Each row was made from one small tree. The marks that hang from a mark follow it in brackets, in the order of their numbers. Every link used is in the known rows. Write each row's tree.
Known rows
z_530(z_896): [-0.09 -0.26  0.07  1.11 -0.56  0.09  0.47  0.09 -0.68 -1.37 -0.52  0.47
 -0.33 -0.31  2.69 -0.38  0.20]
z_417(z_530(z_650 z_896(z_976))): [-1.75 -0.43 -1.08  1.90 -0.55  0.89  1.60 -2.31  0.19  0.81  0.36  3.57
  0.47  0.59  4.54  0.34 -0.41]
z_650(z_816(z_896(z_976(z_417(z_530))))): [-0.72  0.40  0.39  1.77  1.22 -1.16  0.03  1.03  1.77  1.57  0.31  3.54
 -0.40 -0.65  2.30 -0.05 -1.46]
z_650(z_816(z_896) z_976(z_417(z_530))): [-0.61  0.70 -0.25  1.69  1.94 -1.92  0.02  2.23  1.35 -0.66 -2.12  1.93
 -0.55 -0.71  1.42 -0.17 -0.79]
z_816(z_896): [ 0.16 -0.12  0.41 -0.93  0.49 -1.41 -0.35  0.13 -0.06 -1.22 -0.41 -0.13
 -0.45 -0.26  2.70 -0.66 -0.35]
z_896(z_816 z_976(z_417(z_530(z_650)))): [-2.02  2.21 -0.44  0.66  0.49 -0.34  0.26 -2.78  2.12  3.10  0.00  4.02
  0.56  1.46  3.38  0.83 -0.93]
z_530(z_650 z_896): [-0.96 -2.16 -1.44  0.71 -1.16 -0.02 -0.09 -1.20 -0.59 -1.23 -0.15  0.71
  0.32  0.42  3.91  0.17 -0.13]
z_896(z_816 z_976(z_417(z_530))): [-1.18  3.69  1.20  1.15  0.84 -0.18  0.87 -1.56  1.98  2.90 -0.32  3.62
 -0.11  0.76  2.21  0.24 -0.80]
z_31(z_650 z_816(z_417 z_896)): [-0.07  2.26  1.27 -2.80  0.75 -1.37 -0.52  2.51  0.43 -2.93 -0.37 -0.64
 -3.47  0.82  4.39  0.34  1.19]
z_650(z_816(z_417(z_530) z_896(z_976))): [-0.23  0.80  1.26  1.06  0.29 -1.03  0.62  2.02  1.15  1.21 -1.35  2.05
 -0.99 -1.94  2.34  0.16  0.07]
z_530(z_650 z_896(z_816(z_417) z_976)): [-1.32  1.99  0.84  0.85 -1.66 -0.36 -0.02 -1.00  0.07  1.31 -2.08  1.62
 -1.42 -1.95  7.08  0.14  0.84]
z_816(z_417 z_896(z_976)): [-0.18  1.04  0.86 -0.01 -0.06 -1.04 -0.38  1.15 -0.09  1.34 -0.89  0.05
 -1.62 -1.85  2.32 -1.09  0.85]
z_650(z_816 z_976): [-0.21  1.04  0.50  1.36  0.08 -0.35 -0.28  2.34  0.11 -0.55 -2.26  0.69
 -1.42 -3.73  1.33  0.37 -0.02]
z_816(z_417): [ 0.15  0.05 -0.08  0.17 -0.36 -0.19 -0.26  1.36 -0.17  0.81 -1.06 -1.26
 -0.28  0.29 -1.68 -0.11  1.00]
z_31(z_816): [ 0.33  2.60  1.92 -0.84  0.76 -0.28  0.58  0.50  0.50 -1.08  0.22 -0.07
 -0.84 -0.16  2.56  0.54 -0.37]
z_530(z_650(z_816(z_417 z_896) z_976)): [-0.68 -1.03 -0.71  0.14 -0.21 -1.93 -1.51  2.46 -0.04 -1.11 -3.51 -0.43
 -1.57 -3.08  3.63  0.11  0.53]
z_816(z_417(z_530(z_650)) z_896(z_976)): [-1.29 -0.62 -0.74 -0.08  0.16 -0.88  0.35 -0.97  0.58  1.67 -0.58  1.69
 -0.12  0.68  2.97 -0.18  0.46]
z_816(z_417(z_530) z_896): [ 0.10 -0.02  0.27 -0.32  1.00 -1.49  0.62  0.84  0.50 -0.24 -1.55 -0.20
  0.26  1.72  0.06 -0.26  0.53]

Which tree is each row?
[ 0.01 -0.31  0.31  2.33 -0.39 -0.10  1.11  2.51  0.54 -0.61 -2.14  1.27
  0.08 -0.09  0.80  0.94  0.41]	z_650(z_816(z_417(z_530(z_896))))
[-0.70 -0.27 -1.13  2.17  0.67 -0.03  0.96 -0.24  0.61  0.00  0.07  2.01
  0.90  3.09  0.03 -0.01 -0.48]	z_976(z_417(z_530(z_896)))
[-0.76  2.66  0.79  1.53  0.67 -0.81  1.07 -0.85  1.41 -0.11 -1.56  2.72
  0.40  2.07  3.62  0.41 -0.67]	z_976(z_417(z_530(z_896(z_816))))
[-1.25  3.93 -0.38 -0.10  2.31 -0.11  0.81  1.38  1.38 -1.45 -0.03  2.25
 -2.30  2.48  1.12  0.81  0.19]	z_31(z_650(z_976(z_417(z_530))) z_816)
[-1.19 -1.75 -1.48  1.15 -0.37  0.19  1.30 -1.73  0.13 -0.99 -0.23  1.94
  1.35  2.25  3.17  0.66 -0.38]	z_417(z_530(z_650 z_896))
[-1.49 -0.25 -1.72  1.70  0.19  0.13  1.39 -1.23 -0.32 -1.34 -1.89  1.94
  0.11  0.43  3.41  0.14  0.05]	z_417(z_530(z_650(z_976) z_896))
[-0.95  1.10 -1.27  2.87  1.09 -0.47  1.13  0.47  0.11 -0.26 -1.60  1.96
 -0.08  1.27  0.43 -0.56 -0.05]	z_650(z_976(z_417(z_530(z_896))))
[-1.36 -2.60 -2.13  1.47  0.68 -0.33 -0.26  0.03  1.85  0.88  0.05  2.46
  1.56  2.09 -0.09  1.75 -1.35]	z_976(z_417(z_530(z_650(z_816))))
[-0.95 -0.96 -1.14  2.23 -1.18 -0.55 -0.59  2.63 -0.65 -1.30 -3.55  0.14
 -1.36 -2.90  3.22  0.55  0.89]	z_530(z_650(z_816(z_417) z_976) z_896)
[-0.93  3.45  1.19  0.72  0.11 -0.51 -0.51 -0.83  1.35  2.77 -0.33  2.45
 -1.03 -1.12  2.77 -0.42 -0.62]	z_896(z_816 z_976(z_417))
[-1.53 -0.69 -2.77  1.02  0.48 -0.72 -1.30 -0.37  0.07  0.70 -1.02  0.42
 -0.02  0.29  0.24 -0.18 -0.19]	z_530(z_650(z_976(z_417)))
[-1.29  0.22 -1.09  0.41  1.74 -1.18 -0.58  2.80  1.40 -1.90 -1.27  2.86
 -2.30  0.15  2.64  0.48 -0.25]	z_31(z_650(z_816(z_896) z_976(z_417(z_530))))
[-1.39  2.78  0.08  0.03  0.32 -0.86  0.71 -0.48  0.95  0.60 -3.86  0.91
 -0.17  0.27  2.19  0.83  0.95]	z_896(z_816(z_417(z_530(z_650(z_976)))))
[ 0.07  1.00  0.29  1.73 -0.13 -0.60 -0.53  3.79 -0.01  0.11 -3.33 -0.53
 -1.67 -3.25 -0.26  0.24  1.12]	z_650(z_816(z_417) z_976)
[-1.04 -0.05 -1.32  0.07  0.86 -1.79  0.17  0.06  0.07 -0.54 -2.86  0.02
 -0.15  0.67  1.82 -0.27  0.88]	z_816(z_417(z_530(z_650(z_976))) z_896)
[-1.38 -0.78 -1.05  2.57 -0.10 -0.04  1.06  0.48  0.29 -1.57 -2.39  2.66
 -0.14 -1.41  4.12  1.05 -0.24]	z_417(z_530(z_650(z_816 z_976) z_896))
[-1.16  0.22 -1.76  0.99  0.44 -0.01 -1.56  3.18  0.78 -0.92 -0.97  1.66
 -2.86 -1.22  0.69  0.80  0.17]	z_31(z_650(z_816 z_976(z_417)))
[-0.86  0.69 -0.61  3.69  0.91 -0.61  0.67  2.15  0.69 -0.55 -2.26  2.67
 -0.35 -0.67  1.26  0.21 -0.30]	z_650(z_816 z_976(z_417(z_530(z_896))))
